Each row was made from one walk, in order. Every step used is in the known rows, and no mark comes twice. Write each row's walk.
Known rows
dode/felus: [ -8.7  -5.0  -7.5   2.2  10.1   0.1  14.1  18.3  -6.1  -0.2  -6.5  13.6
 -15.2  -6.4  22.7   6.4   6.1  -9.1  -8.5]
muvo/potu/dode/felus: [ -6.4  -6.7  -6.2  -1.7  10.4  -6.5  12.3  12.8 -22.7   9.2  -3.8  12.3
  -6.0  -0.3  17.9   5.1   5.8 -13.0  23.5]
nupopi/muvo/potu: [ -6.9 -23.7 -18.8  -1.4   8.7   0.1  -0.7  10.3  11.1   8.3   3.1 -12.4
   3.3   5.4  -2.0  14.9   3.8  -8.0 -19.6]
nupopi/muvo/potu/dode/felus/nezi: [-13.6 -12.2  -4.7  -5.9   6.5  -0.2  -0.3  18.8  -5.3  -4.5 -10.0   7.8
   0.7  -0.7  -4.2   0.4  11.8  -6.1   6.9]
potu/dode/felus/nezi/vozam: [ -3.4  -5.2   0.2   5.8   5.5   5.7  15.2  24.2  33.2 -10.7 -15.4  -9.9
  15.3  -5.6  -5.2   6.2   9.1  -7.4   3.6]
felus/dode: [-10.7   7.1 -20.9  -3.0   8.1  14.0  19.2  22.4  17.6  13.9 -10.1  -9.1
 -31.6  -9.8  11.4   5.6   4.2  -7.4   6.8]
muvo/potu: [-13.7 -12.2 -13.2  -3.8   9.6   2.9   0.8  11.8  15.6  17.4  -1.3 -12.7
   0.6   0.5  10.5  11.4   1.8 -15.0 -14.6]
nezi/potu: [  2.0 -16.1 -20.4   3.9  10.3   5.5   0.3  14.0  28.5  18.1  -2.4 -10.5
 -43.1 -19.6  13.1  13.5  -1.6 -18.5 -14.8]
dode/felus/nezi/potu/muvo: [  7.6 -18.6   0.3  -1.0   4.9   8.3  -9.4  25.1  11.0   2.8 -13.2  -3.9
 -56.0 -18.7   8.8   9.4   3.9  -8.8   3.8]
gifop/nupopi/muvo/potu/nezi: [ -2.1 -30.5   3.6 -22.2   5.9   2.7  -2.8   7.0   8.4   7.0  -4.6 -12.9
  -2.8  -2.7   0.3   9.1   2.9  -0.8 -32.9]
felus/dode/potu: [ -8.8  -1.3 -11.4  -3.1  12.2   3.3  19.2  18.4  12.4  11.4  -7.5 -16.4
 -18.6 -16.7   9.3   1.0   4.9 -10.5 -19.5]
muvo/potu/dode/felus/nezi/vozam: [ -8.3  -9.1  -1.0   5.6   6.6   1.2  12.6  22.0  32.2  -6.0 -12.6 -10.8
  20.3   0.6  -2.7   4.6   8.0 -10.4   6.0]
gifop/nupopi/muvo/potu/dode/felus/nezi/vozam: [  5.2 -18.2  -3.5   2.2   4.3   0.9   7.5  16.5  40.9 -12.0  -9.5 -13.2
  11.7   2.0  -8.5   9.5   5.9  -3.0  -4.5]
nupopi/muvo: [  3.2 -18.6 -17.7  -1.7   6.4   8.0   5.9  14.2  11.3  -2.9  -1.2  -9.3
  -6.8  -5.0  -8.4  19.3   6.2   0.1 -23.8]
gifop/nupopi/muvo: [ 16.7 -21.7 -15.3  -9.5   4.3   9.4  -0.7   7.4  26.4  -2.5  -0.6 -12.7
 -23.0  -7.5  -5.1  24.3   0.8   4.9 -35.1]
dode/felus/nezi/vozam/sikod: [  5.5 -17.3 -19.2   9.1   7.6  17.7  16.1  30.2  50.1  -8.0 -19.2  -1.3
 -11.9  -4.0  25.4  13.7  11.1  -6.2  -9.4]
dode/felus/nezi: [-19.5  -4.0  -1.8  -3.8   7.0   6.6   2.4  23.9  10.0  -6.5 -15.1   8.7
  -9.3  -7.7   8.2  -0.3  10.6  -7.5 -16.2]
vozam/nezi: [ -3.5 -10.4   1.5 -13.5   4.5  16.2   9.5  13.2  52.8   2.5  -6.4 -15.2
  -9.5   5.0 -10.3  13.8   5.0 -10.4 -28.0]

Which walk is each row?
[ -3.6  -7.4  -8.6  -8.4   8.1   2.8   4.3   9.0  -3.4  20.6  -3.0 -12.0
  -1.0  -2.9   0.2  13.7   3.2 -13.3  21.2]
muvo/potu/dode
[-16.7 -20.0   7.1 -17.9   8.1   3.7   2.4  12.9   2.6  14.3  -8.2 -11.4
   3.4  -5.2   8.3   3.7   4.8  -9.0 -23.0]
muvo/potu/nezi
[  9.4 -20.7 -14.0   1.5   9.8  17.0  26.8  27.1  43.1   2.8 -18.8 -15.6
 -13.5 -10.4  25.3   9.9   9.0  -4.9 -12.7]
felus/dode/potu/nezi/vozam/sikod
[ 11.2 -17.9 -11.7 -11.9   5.8   1.8  -0.3   4.0   3.0  13.0   0.8 -13.5
  -7.8  -1.1  -7.2  19.1   1.7  -4.6  11.4]
gifop/nupopi/muvo/potu/dode
[ 18.2 -22.8   2.3  -6.5   3.3  15.6  -4.8  18.2  38.7   8.3  -7.7 -19.9
 -55.6  -9.6  -3.2  18.6   0.3 -11.4  -4.0]
vozam/nezi/potu/muvo
[  9.4  -9.5 -14.8  -2.7   9.1   4.9   4.5  11.2   6.5  20.9  -3.6  -8.7
 -34.1 -18.6   2.3  15.2   0.6 -16.3  22.4]
nezi/potu/dode
[ 10.6 -12.9  -6.4  -9.6   6.8   8.4   5.9   9.1  30.5  17.0  -3.7 -13.1
 -33.1  -8.8  -8.6  14.1   1.4 -17.5  15.0]
vozam/nezi/potu/dode
[  3.4 -19.8 -10.5  -3.7   7.7   9.6   2.2  11.5  56.8  13.0  -2.5 -15.1
 -42.3  -6.4  -0.3  12.1  -0.5 -19.5 -22.2]
vozam/nezi/potu
[  8.0  -7.8   1.6  -5.8   6.8  10.1   9.1  23.8   2.4   7.2 -11.7 -21.1
 -36.7 -17.6   4.6   9.8   4.8  -3.6  -2.8]
felus/dode/potu/muvo
[  1.8  -8.7 -10.0  -6.1   7.1   8.0  -2.4  15.0  14.8  16.0  -9.1  -9.0
 -30.9 -19.2  -4.9   9.5   4.2 -15.5  18.1]
felus/nezi/potu/dode
[ -3.2 -13.2   6.0  -2.0   8.6   4.9  25.7  21.1  34.0  -0.5 -13.6 -28.0
  12.3 -12.9  -0.9   2.6   5.7  -5.7 -23.7]
felus/dode/potu/nezi/vozam
[-13.2 -10.8   8.0 -17.6  10.1   4.3  17.0  18.3   0.3   9.7 -13.4 -13.7
  -9.8 -18.5   6.9  -4.3   7.3  -5.8 -27.3]
felus/dode/potu/nezi
[-13.6  -0.9   0.9  -7.7   6.1   5.7   4.2  21.9  -0.8  -3.9 -15.4   8.8
  -7.8  -9.4   2.0   0.2  11.5  -7.5   7.3]
potu/dode/felus/nezi
[ 11.4 -23.5 -12.7   1.2   7.5  20.2  19.4  25.4  45.0   0.9 -17.6 -13.3
  -7.6  -7.4  24.0  18.9   8.4  -4.6 -14.4]
potu/nezi/vozam/sikod
[  3.8  -8.6 -10.8   2.4  10.8  -4.7  12.2  14.3 -13.9  10.1  -4.3  14.2
 -33.5 -13.8  19.1   6.0   3.7 -15.2  22.3]
nezi/potu/dode/felus
